Each row was made from one path, in order. Every step used is in the known rows, and no mark comes twice. Write each row's path.
Known rows
zofi > nazof: [  4  -5  11  -6  -6   9  -1  10 -10   5  11  -4   0 -13  17   5   7 -12
  16 -15   2   0  -3  -6]
luzo > sedanaf: [  7   2   1  -7 -12  20   5 -17  27   1   3   6 -10  -2  14 -13   2  28
 -14  12  13   2  12  25]
lofen > sedanaf: [-17  -8 -17   9   3   8   8   1   1   7  10 -14  13  17  -9  -3  -2 -26
  -5  11  -7  17   5   3]
lofen > sedanaf > zofi > nazof > kofog: [-29 -16  13  -3  13  15  -1  24  -3 -12  28  -3   3  -5  35   8   7 -35
   6  -4 -13  -3  -6  -6]
nazof > ramabut > gapaf > zofi: [ 25  22  22   5  -2  10   4 -23   0   3   3   1 -32  15 -17 -12   6 -12
 -15  -4  -1 -11  11  -1]
gapaf > zofi > nazof > kofog: [-22   2  12 -14   6  -3   2  25 -18  -1  45   8 -23   2  36  11  20 -26
   3  10 -31 -12   1 -17]
zofi > gapaf > ramabut > nazof: [ -3 -15 -20 -11  17  -4   3  -3 -15  -1  -7  16  -6 -15  22  15  -2  29
   1  30   5 -29  17   9]
lofen > sedanaf > ramabut > gapaf > zofi > nazof: [ 12  23  21 -11  -5   8  -9  24 -22  -5  23  11  -9  11   4   2   3 -36
   8 -17  -4  23   3 -39]
gapaf > lofen > sedanaf > ramabut > nazof: [-11  12  -9 -25  20 -29  17  27 -29 -13  21  17  15  30 -26   7 -12  -6
 -18   8  10   8  13 -11]
zofi > gapaf > lofen: [-33  19   1  11 -18 -16 -20  10  -2  10 -15  17  17  10 -28  10   9  28
   3  31  -9  19  -6   7]
lofen > sedanaf > ramabut > gapaf: [ 20   4   2   5  -8   0   4   2  12   8  -2  -4  28  20  -1 -12  -3 -14
  -9 -16  12  27  -1 -28]
zofi > gapaf > lofen > sedanaf > ramabut: [-16  23 -18   6 -10 -25 -11  22 -13   2   9  15  33  28 -22   7   4   6
  -5  13 -10  47  -2 -27]
gapaf > lofen > sedanaf > ramabut: [ -8  19 -17   0  -2 -28   3  27  -5  -1  19  11  26  30 -26  -2  -3  -9
  -9   2  -3  37  -3 -25]
luzo > sedanaf > ramabut > gapaf > zofi: [ 25  32  20  -8 -14   7   3  -7   9  -4  13  23 -26  10   2 -19  -2   3
 -18  -1  -2  19  12 -23]
sedanaf > zofi: [  2 -11  20  14  -3  17   9 -24  30 -11 -16   2   2 -27  -1 -22 -19  -3
  -1 -16   4   7  -4  12]
ramabut > nazof: [ -3 -11   2 -21  16  -6  24  -6 -17   0  11   6  -5   3  -2   2 -10   1
 -14   8   7 -25  16  16]
lofen > sedanaf > ramabut: [  4   6 -23   2  -3 -15  11   6  -3   3  16   0  20  20  -4  -3  -2 -12
 -10  -6  -8  33   3 -28]
kofog > nazof > ramabut > gapaf: [ 16 -10  28   1   5  10  12 -14   3   5 -22 -29  -5  24  -2 -10  19   8
 -15 -19  26 -25   6  12]
luzo > sedanaf > ramabut > gapaf > zofi > nazof: [ 24  29  30 -18 -13  14 -11  16  -9  -8  19  19 -20   0  19  -5   5  -9
   4 -17   7  16   6 -28]
zofi > nazof > ramabut > sedanaf > lofen: [ 26  -1 -27   5  -5  -8  -9 -27  -5  30 -12 -31  -9   0  -8   6 -10   2
  21 -17   4 -21  -8  18]
nazof > ramabut > sedanaf > lofen: [ 23  -2 -36  12  -4 -11  -2 -40   7  33 -16 -32  -8   4 -15  -2 -12  10
  11  -7   2 -22  -6  23]
ramabut > sedanaf > zofi > nazof: [ 18  -3  15  -1 -17  11 -11   0   4  -5 -20  -7  -2 -35  -3  -3  -8 -14
  21 -28  -3   6 -16  -7]
ramabut > gapaf: [ 18  -8  17   8 -11  12   6 -15  25  12 -13  -7  10   0   3 -16  -1  -4
  -4 -10  15   2  -3   2]
kofog > nazof > ramabut > sedanaf > zofi: [ 18  -5   9   3  -9   3   7 -28  12  -6 -39 -26 -16 -16 -28 -16  -1  12
  -4 -22   0 -15  -9  13]
nazof > kofog: [-23 -17  -5  -3   4  -7  16   0   8  11  30  -3  -4   5  31   5  16  -6
  -9  16 -20 -18  -1   3]
nazof > ramabut > sedanaf > zofi > gapaf > lofen: [ -8  25   4  17 -21 -14 -26  -4   4   0 -41   8  12   0 -53   5   4  31
   6  15  -4  14 -15  16]
zofi > gapaf > lofen > sedanaf > ramabut > nazof: [-17  16 -12 -18  12 -23   2  24 -37  -8  13  21  23  29 -20  18  -7   8
 -14  21   4  18  14 -11]

Which path is each row?
[ 11   1  -5 -26  13 -21  26   0 -22  -6  17  16   4   6   0   2 -11   9
 -18  -3   8  -9  16  -8] : sedanaf > ramabut > nazof
[-28 -20  -3 -23  23 -14  24  10 -14   0  35   5  -8  11  27  15   7  -6
 -18  22 -13 -34  11   9] : ramabut > nazof > kofog
[ -1 -15 -31  16  -5   1 -12 -10  10  13 -18   7  -1 -27  30   9  10  35
  15  31  -7  -7   4  -2] : zofi > gapaf > ramabut
[ 26   0   8   4   7   7   0  -9 -15   4   2 -17 -14   3  -4   8  16  -1
   6 -21  12 -22   3  12] : zofi > nazof > ramabut
[  4 -17 -16 -17  26  -8  24   1  -9  -4   5  11 -18 -14  16   3 -11  14
  -5  16  13 -37  17  12] : gapaf > ramabut > nazof
[ 23  12  -9 -11 -14  -3  10  -8  15  -1  13  15   2   3  16 -12   0  29
 -17  -4   7  17  10  -9] : luzo > sedanaf > ramabut
[ 45   5 -20  -3 -19 -11  -2 -15 -12  21 -23 -30 -14  -5 -31   9  16   4
  10 -18  -7 -21 -12   2] : zofi > nazof > ramabut > sedanaf
[-25   4  17  18   5   9  -2   8  20 -22 -11   5  14   1 -31 -16 -21 -21
  -2  -1   5  29  -7  11] : gapaf > lofen > sedanaf > zofi
[ 10  20  43  10   2   2 -14  15  12 -13 -21   4   5  11 -37  -7  -1  -1
   4 -21  33   3 -14  11] : sedanaf > zofi > nazof > ramabut > gapaf > lofen
[ -4  -8  20   4   3  26  -9  14  -2 -16   0  -6   7 -16   8  -3 -11 -33
  16 -23   5  18  -5  -3] : lofen > sedanaf > zofi > nazof
[ -1 -16 -16  23  -4  12 -16 -18  23  -2 -27  13  -2 -41  29  -2  -3  31
  16  17  -1  -2   1   3] : sedanaf > zofi > gapaf > ramabut
[ -8 -12   8  -6  -3   1  -4  14   1  -4  12  -6  -5 -19  25   8  10 -18
  10  -8 -20 -14 -15 -10] : ramabut > sedanaf > zofi > nazof > kofog
[-16 -10  23 -10   7  19  -4  14  10 -17  25   6  -9 -13  48   3   9  -8
   1  -3  -3 -10  -3   4] : luzo > sedanaf > zofi > nazof > kofog
[-20  22   5  13 -26 -12 -26   0  11   2 -38  15  17  -6 -45   2  -2  25
   8  19 -11  26 -17   6] : ramabut > sedanaf > zofi > gapaf > lofen
[  5  10  21  12  14  11 -12   9 -13 -17  -7 -12  -4  10 -31   3   2 -16
   8 -23  20  -2  -6  16] : gapaf > lofen > sedanaf > zofi > nazof > ramabut
[-11   0  12  15 -21  34 -24 -30  23  -9 -29  16   7 -19  16  -1  -2  40
  -1  18   2  22   5  21] : luzo > sedanaf > zofi > gapaf
[ 17  -2  16  12  14  23  -6  -6 -10 -13  -4 -19  -6   2 -12   2   4 -19
   8 -28  16  -8  -1  13] : lofen > sedanaf > zofi > nazof > ramabut
[ 24  -7   1  -2 -11   9 -11   5   9  -5 -23  -4 -12 -46   8  -5  -8  -5
  27 -26   2  -5 -15  -9] : gapaf > ramabut > sedanaf > zofi > nazof
[-24 -10 -16 -25  26 -21  25  22 -26  -4  45   7   6  27  24  18   5 -16
 -21  17 -15 -14  12 -14] : lofen > sedanaf > ramabut > nazof > kofog
[ 20  -3 -16 -10 -14 -16  11 -20 -10  20 -29 -40 -19   9 -33   1  24  17
  -7  -7 -10 -30  -3  10] : kofog > nazof > ramabut > sedanaf
[-17   4  26  18   4  16  -7   9  26 -23 -18   3  17   4 -32 -21 -23 -24
  -2  -8  15  31 -10   7] : ramabut > gapaf > lofen > sedanaf > zofi
[ 14 -13 -50  10  -7 -15  -4 -25  19  32 -13 -18 -10 -21   9  -4 -20  16
  25   4  -2 -19  -7  12] : gapaf > ramabut > sedanaf > lofen
[  8  -6 -35   8 -14 -10  -2 -31  12  35 -12 -22  -1  -7  -5  -5 -19   6
  15  -1  -7  -5  -7  13] : ramabut > sedanaf > lofen
[-21 -24 -16 -21  31 -16  21  15 -10  -4  33   9 -18  -4  42  13   8   4
 -10  27  -6 -45  13   6] : gapaf > ramabut > nazof > kofog
[-21 -16  20  -4   7  11   0  14   2 -11  24   2  -4 -14  42   5   9 -21
   8 -10 -12  -9  -7  -3] : sedanaf > zofi > nazof > kofog
[-11 -17 -21  24   3  16 -18  -8  17  -6 -24   8   5 -29  23   2  -2  20
  16  24  -3   7   3  -2] : lofen > sedanaf > zofi > gapaf > ramabut
[-11  14   5  12   7  -3  -5  18   1  -1  -5 -11  17  40 -46  -2   1 -19
  -7   8  17  14  -4  10] : nazof > ramabut > gapaf > lofen > sedanaf
[-15 -10  -8 -25  20 -26  25  14 -19  -3  43  13   0  15  30  13   8  -2
 -21  13 -13 -21  11 -10] : sedanaf > ramabut > nazof > kofog
[-24  -6   1  25 -11  26 -23 -21   8  -4 -25   4  24  -7   1   6  -4   4
   4  18 -13  32   1   5] : lofen > sedanaf > zofi > gapaf
